Each row was made from one path, in order. Every step used is in the known rows, and no mark comes twice. Write each row's path.
Known rows
dize-livuv: [-0.13 -1.69 -0.53 -0.59 -0.22 -2.03  4.56  2.11 -1.67  1.73 -0.33  5.44
 -1.62 -0.18 -3.35  3.76  0.36 -2.70 -0.78 -1.20 -2.57  4.34 -0.72  1.36]
dize-ruma: [-1.02 -0.52  1.19  1.63 -0.06 -3.99  5.55 -0.34 -2.22  3.55  1.43  2.68
  1.86 -0.17 -3.58  0.89  3.27 -3.18 -0.62  0.23 -2.58  2.09  0.47  0.58]
fisa-ruma: [-1.13 -0.71  0.85  0.85 -0.07 -1.61  2.24 -3.73 -3.21  5.85  3.49  0.56
 -1.91 -0.92 -0.45 -1.52  5.12  0.50 -0.88  1.05 -2.46  1.29 -0.12  2.54]
faveso-ruma: [-0.78 -2.73  2.01  0.70 -1.04 -1.69  8.04 -3.15 -1.50  8.53 -0.98  3.91
 -0.13 -2.97 -1.22  0.12  1.27  2.45  0.70 -3.38 -0.48  3.16 -2.99  3.61]
fisa-livuv-kedozi-ruma-faveso: [-1.58 -1.39  0.39  4.30 -0.20 -5.30 -0.03 -0.38 -1.24  6.10 -0.09  0.84
  0.69 -1.05 -3.56 -3.81  0.57 -5.75 -1.63 -0.98  0.06 -1.19 -2.45  1.43]
kedozi-livuv-dize-ruma-faveso-pinu: [-2.67 -2.78  4.08 -0.30 -0.90 -2.45 -0.28 -0.30 -1.58  3.00  3.04  2.24
  2.87 -0.18 -8.27  2.29  2.65 -2.57 -1.25 -0.66 -1.70 -0.33 -0.29  2.82]
dize-ruma-fisa: [-1.93  0.95  2.64  0.05  0.47 -0.18  2.38  1.66 -2.70 -1.14 -0.36  5.81
  1.25  0.47 -0.72 -2.41  2.79 -0.49 -1.63  1.90 -3.08  2.30 -0.40 -0.40]
dize-livuv-kedozi: [-1.05 -1.36 -2.50  1.46  0.82 -3.16  2.91  1.62 -0.48  3.07 -1.57  2.00
 -3.91  0.23 -2.07  1.20 -1.24 -6.00 -2.48 -4.16 -0.50  2.75  0.66  1.75]
fisa-livuv-dize-ruma: [-1.16 -1.08  0.15  1.13  0.99 -2.82  5.35  0.30 -4.50 -0.51  2.24 -0.22
  0.68  1.96  1.56 -0.49  1.06 -6.47 -0.96  1.48 -2.59  4.78  3.89 -3.16]
kedozi-ruma-faveso-pinu: [-3.40 -2.93  3.42  0.88 -1.32 -2.94 -1.14 -0.97  0.14  6.51  3.50  3.10
  2.02 -1.70 -8.95  0.72  2.60  0.61 -1.25 -1.85 -1.09 -2.09 -2.51  5.53]
ruma-faveso: [ 0.47 -2.25  3.47  2.97 -1.94 -2.42  2.00 -0.89 -0.68  5.42  1.54  4.66
  2.20 -1.99 -6.79  1.02  3.04 -0.50 -1.20  0.90 -1.02 -1.56 -3.93  3.62]
livuv-fisa-ruma-faveso-pinu: [-2.21 -1.87  5.18  0.34 -0.24 -0.71 -1.68 -1.29 -1.96  4.45  4.73  2.91
  1.25 -1.10 -8.15  0.88  5.10  0.98 -1.85  0.35 -3.32 -1.64 -0.84  4.06]
fisa-livuv-kedozi-ruma-faveso-pinu: [-3.90 -2.51  2.20  1.12  0.21 -3.22 -1.21 -0.96 -0.57  6.05  3.31  1.08
  0.57 -1.42 -6.86 -0.73  1.28 -1.57 -1.92 -2.61 -1.33 -1.18 -0.87  4.33]
faveso-ruma-fisa-livuv-kedozi: [-2.38 -0.83 -1.08  1.40  2.65 -1.12  3.33 -0.59 -2.39  2.74 -1.22  0.62
 -4.52 -0.46  3.44 -4.34 -1.62 -3.52 -2.97 -3.46 -1.58  3.53  1.58  0.17]
faveso-pinu: [-3.30 -3.42  2.85 -1.25 -0.85 -0.80  1.05 -1.46  0.66  5.50  4.38  3.73
 -0.67 -1.35 -7.38  3.00  2.51  3.80 -1.75 -2.64 -2.37  0.26 -0.89  6.38]
ruma-fisa-livuv: [-2.22 -0.81  1.07 -0.60  2.35  0.73  2.82  0.05 -3.44 -0.24  1.62  3.64
 -2.98 -0.07  3.37 -3.80  0.10  0.43 -2.49  0.95 -4.86  4.54  1.05 -0.95]
faveso-ruma-fisa-livuv: [-2.20 -0.77  1.35 -0.58  2.44  0.80  5.11 -1.00 -4.26  1.22  0.20  3.42
 -2.35 -1.07  4.59 -4.31 -0.17  0.62 -1.51 -0.18 -4.32  5.46  0.54 -1.06]
kedozi-livuv-dize-ruma-fisa: [-2.25  0.21  2.15 -0.92  0.20 -0.37  1.16  2.46 -3.40 -3.72 -1.36  4.58
  0.48  2.51  1.29 -3.00  1.37 -3.25 -1.73  2.10 -2.28  3.77  0.78 -2.50]
ruma-kedozi: [-1.40 -0.50  1.18  2.27  0.79 -0.48  0.03 -1.55  3.14  5.03  0.87  2.52
 -2.63  0.26 -1.36  0.46  0.35 -1.70 -0.30 -3.28  1.57  0.91 -0.82  6.16]
kedozi-ruma-fisa: [-3.59  0.02  1.28  0.07 -0.31 -1.28 -0.54  1.58 -0.89  1.17 -1.37  5.59
 -1.01  0.52  0.13 -5.37  1.09  0.88 -1.77  0.27 -1.35  1.53 -2.70  1.11]
faveso-ruma-dize-livuv: [-0.52 -0.66 -0.17 -1.22 -0.10  0.14  5.00  0.14 -1.86  0.06 -1.90  4.02
 -0.11 -0.66  1.43  2.58 -1.78 -3.59  0.85 -2.79 -1.87  4.81 -1.09  0.50]
livuv-kedozi-ruma: [-3.73 -1.55 -2.53  2.77 -0.24 -6.22  0.41 -0.07  0.70  7.04 -1.25  0.14
 -3.04  0.38 -1.38 -4.49 -0.81 -4.41 -1.79 -4.23  1.30  0.42 -1.49  2.63]

Write each row's path
[-1.51 -1.78  3.19 -0.76  0.24 -2.11 -0.59  3.04 -1.55 -0.26 -1.50  6.24
 -3.45  3.85 -3.45 -1.77  1.38 -2.16 -3.12 -0.52 -4.30  2.94 -0.82 -1.11]
kedozi-livuv-fisa
[-1.39  0.80  1.10  2.98  1.53 -2.00  1.42 -1.09  1.56  3.82  0.63  1.42
 -0.31  0.72 -1.19  0.35  1.30 -5.25  0.33 -2.54  0.98  1.34  1.05  3.81]
dize-ruma-kedozi
[ 0.36 -0.94  3.22  2.92 -1.08 -2.34  0.83 -2.85 -3.07  5.89  2.71  2.03
  1.93 -2.02 -4.63 -0.86  5.24 -1.57 -0.81  2.29 -1.70 -1.66 -2.56  2.51]
fisa-ruma-faveso
[-2.51 -1.92  0.91 -0.47  0.39 -2.62  0.72 -2.03  0.97  5.61 -3.61  2.82
 -3.05  0.72 -0.33 -1.12 -1.24 -3.53  0.14 -5.40  1.32  3.22 -1.95  3.51]
faveso-ruma-kedozi-livuv
[-3.40 -0.48 -0.01 -0.15  2.37 -1.13  1.66  0.36 -3.31  0.37  0.70  2.72
 -2.84  0.35  3.99 -5.94 -0.53 -1.09 -2.16  0.62 -4.04  4.36  0.74 -1.52]
kedozi-ruma-fisa-livuv
[-2.52 -0.16 -1.34  1.74  2.93 -1.97  2.45  0.47 -2.50  1.00 -0.45  0.19
 -3.74  0.55  2.57 -4.10 -0.99 -5.46 -3.34 -2.29 -2.24  3.25  2.77 -0.83]
dize-ruma-fisa-livuv-kedozi
[ 0.59 -1.32  3.15  3.31 -1.41 -3.22  2.92  0.18 -2.90  2.03  1.43  2.21
  4.40 -0.11 -4.97  0.69  3.07 -5.62 -0.61  2.50 -0.98 -0.19 -0.97 -0.27]
livuv-dize-ruma-faveso
[-0.88 -1.29  0.72  1.34 -0.45 -3.02  4.97  0.59 -3.10  0.49  1.69  0.97
  1.59  1.78 -0.88  0.78  1.98 -5.34 -0.60  1.37 -1.45  3.43  2.28 -1.65]
livuv-dize-ruma
[-1.57 -0.79  3.38  0.02  1.37 -1.29 -0.87  2.09 -0.51  0.79 -2.93  5.17
 -3.58  3.59 -1.48 -2.50  0.41 -3.56 -1.86 -2.41 -2.29  3.42 -0.58 -0.18]
faveso-ruma-kedozi-livuv-fisa
[-1.21 -0.58  1.67  2.39  1.00 -0.18  3.18 -3.02  2.03  7.22 -1.10  2.19
 -1.75 -1.32  0.31 -0.26  0.05 -1.20  1.16 -5.02  2.34  2.05 -1.39  5.95]
faveso-ruma-kedozi
[-1.67  0.84  2.14 -0.20  0.30  1.68 -1.10 -2.45 -2.19 -1.49  2.11  1.40
 -1.02  1.59  3.80 -2.46  1.85 -1.70 -1.12  0.59 -3.17  1.12  0.02  0.08]
livuv-fisa-ruma-dize
[-1.31  0.29  0.79  2.81  1.35 -1.17  1.06 -0.47  0.88  1.54  0.85  0.20
 -0.62  2.05  0.48  0.25  0.35 -6.70  0.33 -1.58  1.69  2.30  2.29  2.42]
livuv-dize-ruma-kedozi
[-3.68  0.56 -0.51  0.34  0.78 -2.03 -0.77  2.84 -1.07  0.13 -2.95  4.40
 -2.34  1.05  0.89 -5.29 -0.42 -3.10 -2.26 -1.29 -0.76  2.22 -1.30  0.12]
dize-livuv-kedozi-ruma-fisa
[-1.72 -4.21  0.11 -1.42 -1.65 -1.83  1.05  0.62 -1.51 -0.08 -0.21  1.59
 -2.95  3.34  0.61  0.10 -1.16 -3.72 -1.55 -0.46 -0.04  4.21  0.32 -0.27]
kedozi-livuv-dize
[-1.24  1.30  2.11  2.41  2.26  0.31 -1.98 -1.57  0.16  3.12  1.53  0.85
 -3.48  1.66  0.80 -2.25  2.89 -3.47 -0.69 -1.03 -0.45  1.26  1.35  3.34]
livuv-fisa-ruma-kedozi
[-1.33 -0.64 -2.42  0.90  0.90 -1.85  1.72  1.07 -0.16  0.61 -1.71  1.23
 -3.24  0.58  0.53  0.81 -2.53 -6.88 -2.05 -4.36 -0.24  2.56  0.66  1.34]
ruma-dize-livuv-kedozi
[-0.33  0.06  2.66 -0.52  1.01  0.70  2.34  3.55 -2.55 -3.21 -1.80  6.11
 -1.46  2.59 -0.33  0.19  0.00 -3.53 -1.53 -0.73 -4.54  4.45  0.02 -2.23]
faveso-ruma-dize-livuv-fisa
[-0.75  0.19 -0.69 -1.25  0.40  0.07  1.98 -0.15 -2.79 -1.27  0.42  2.55
 -0.90  0.39  1.85  1.90  0.10 -4.69  0.06 -0.70 -2.77  4.02  0.34 -0.06]
fisa-ruma-dize-livuv
[-1.87 -2.71 -0.04 -0.53 -0.18 -1.07 -1.20 -0.69 -1.10  0.02 -0.13 -0.40
 -3.73  3.73  2.70 -1.25 -0.88 -5.84 -0.76 -0.93  1.29  4.08  1.70  0.18]
fisa-ruma-kedozi-livuv-dize
[-0.41  0.66  1.67  0.30  1.29 -0.93  1.11  0.39 -5.00  0.78  1.86  2.55
 -2.78  1.62 -0.57 -1.56  4.82 -2.91 -1.76  1.96 -4.95  3.19  1.57 -1.38]
dize-livuv-fisa-ruma
[-1.16 -1.83  1.97  3.56 -1.88 -4.93  0.41 -0.38 -0.49  6.57  0.42  3.24
  2.33 -1.30 -5.93 -2.13  2.14 -2.67 -0.73  0.13  0.09 -1.85 -4.47  2.82]
kedozi-ruma-faveso
[-0.01 -0.56  2.30  0.06  0.83 -0.78  2.05  4.92 -2.35 -1.89 -0.58  6.95
 -2.62  2.91 -3.67  0.99  1.44 -2.94 -2.59  0.44 -5.16  4.09  0.28 -1.65]
dize-livuv-fisa
[-1.70 -0.29 -1.58 -0.83 -0.07 -1.78  1.66  1.47 -0.98 -0.69 -1.29  3.39
 -0.60  0.80  0.90  1.07 -2.10 -5.53  0.16 -2.16 -1.61  3.79 -0.97  0.06]
kedozi-ruma-dize-livuv
[ 0.55 -0.73  3.43  3.55 -1.20 -3.92  3.31 -0.31 -2.36  4.24  1.35  3.49
  4.60 -1.53 -6.82  0.80  3.95 -4.12 -0.59  1.74 -1.67 -0.97 -2.28  1.27]
dize-ruma-faveso
[-1.67 -0.81  3.07 -0.01  1.23 -1.36 -2.30  2.78 -0.04 -0.37 -2.00  5.52
 -4.06  4.24 -2.26 -2.11  0.68 -3.86 -2.66 -1.51 -2.76  2.78 -0.22 -0.08]
ruma-kedozi-livuv-fisa
[-2.56 -0.81  0.47 -0.11  0.94 -3.79 -0.58 -0.54  0.65  3.29 -2.36  2.23
 -2.03  2.06 -1.47 -0.70 -0.32 -6.42 -0.38 -3.41  0.38  2.71 -0.30  1.92]
dize-ruma-kedozi-livuv
[ 0.89 -0.01  3.79  2.68 -0.08 -1.71  0.26  0.22 -4.30  2.32  1.61  3.36
  1.30 -0.19 -4.67 -0.88  5.03 -3.90 -1.39  3.04 -3.40 -0.20 -1.45 -0.12]
dize-livuv-fisa-ruma-faveso
[-1.22 -0.76 -2.10  0.91  0.89 -1.64  3.24  0.31 -0.67  1.88 -2.72  1.11
 -2.95 -0.15  1.26  0.51 -2.66 -6.57 -1.33 -5.30  0.26  3.07  0.28  1.32]
faveso-ruma-dize-livuv-kedozi
[-1.86  0.55  2.36 -0.22  0.24  0.40  2.05  2.28 -3.10 -3.34 -0.18  4.59
  0.84  1.85  1.15 -2.55  2.00 -2.11 -1.67  2.65 -2.27  3.15  0.88 -1.86]
livuv-dize-ruma-fisa
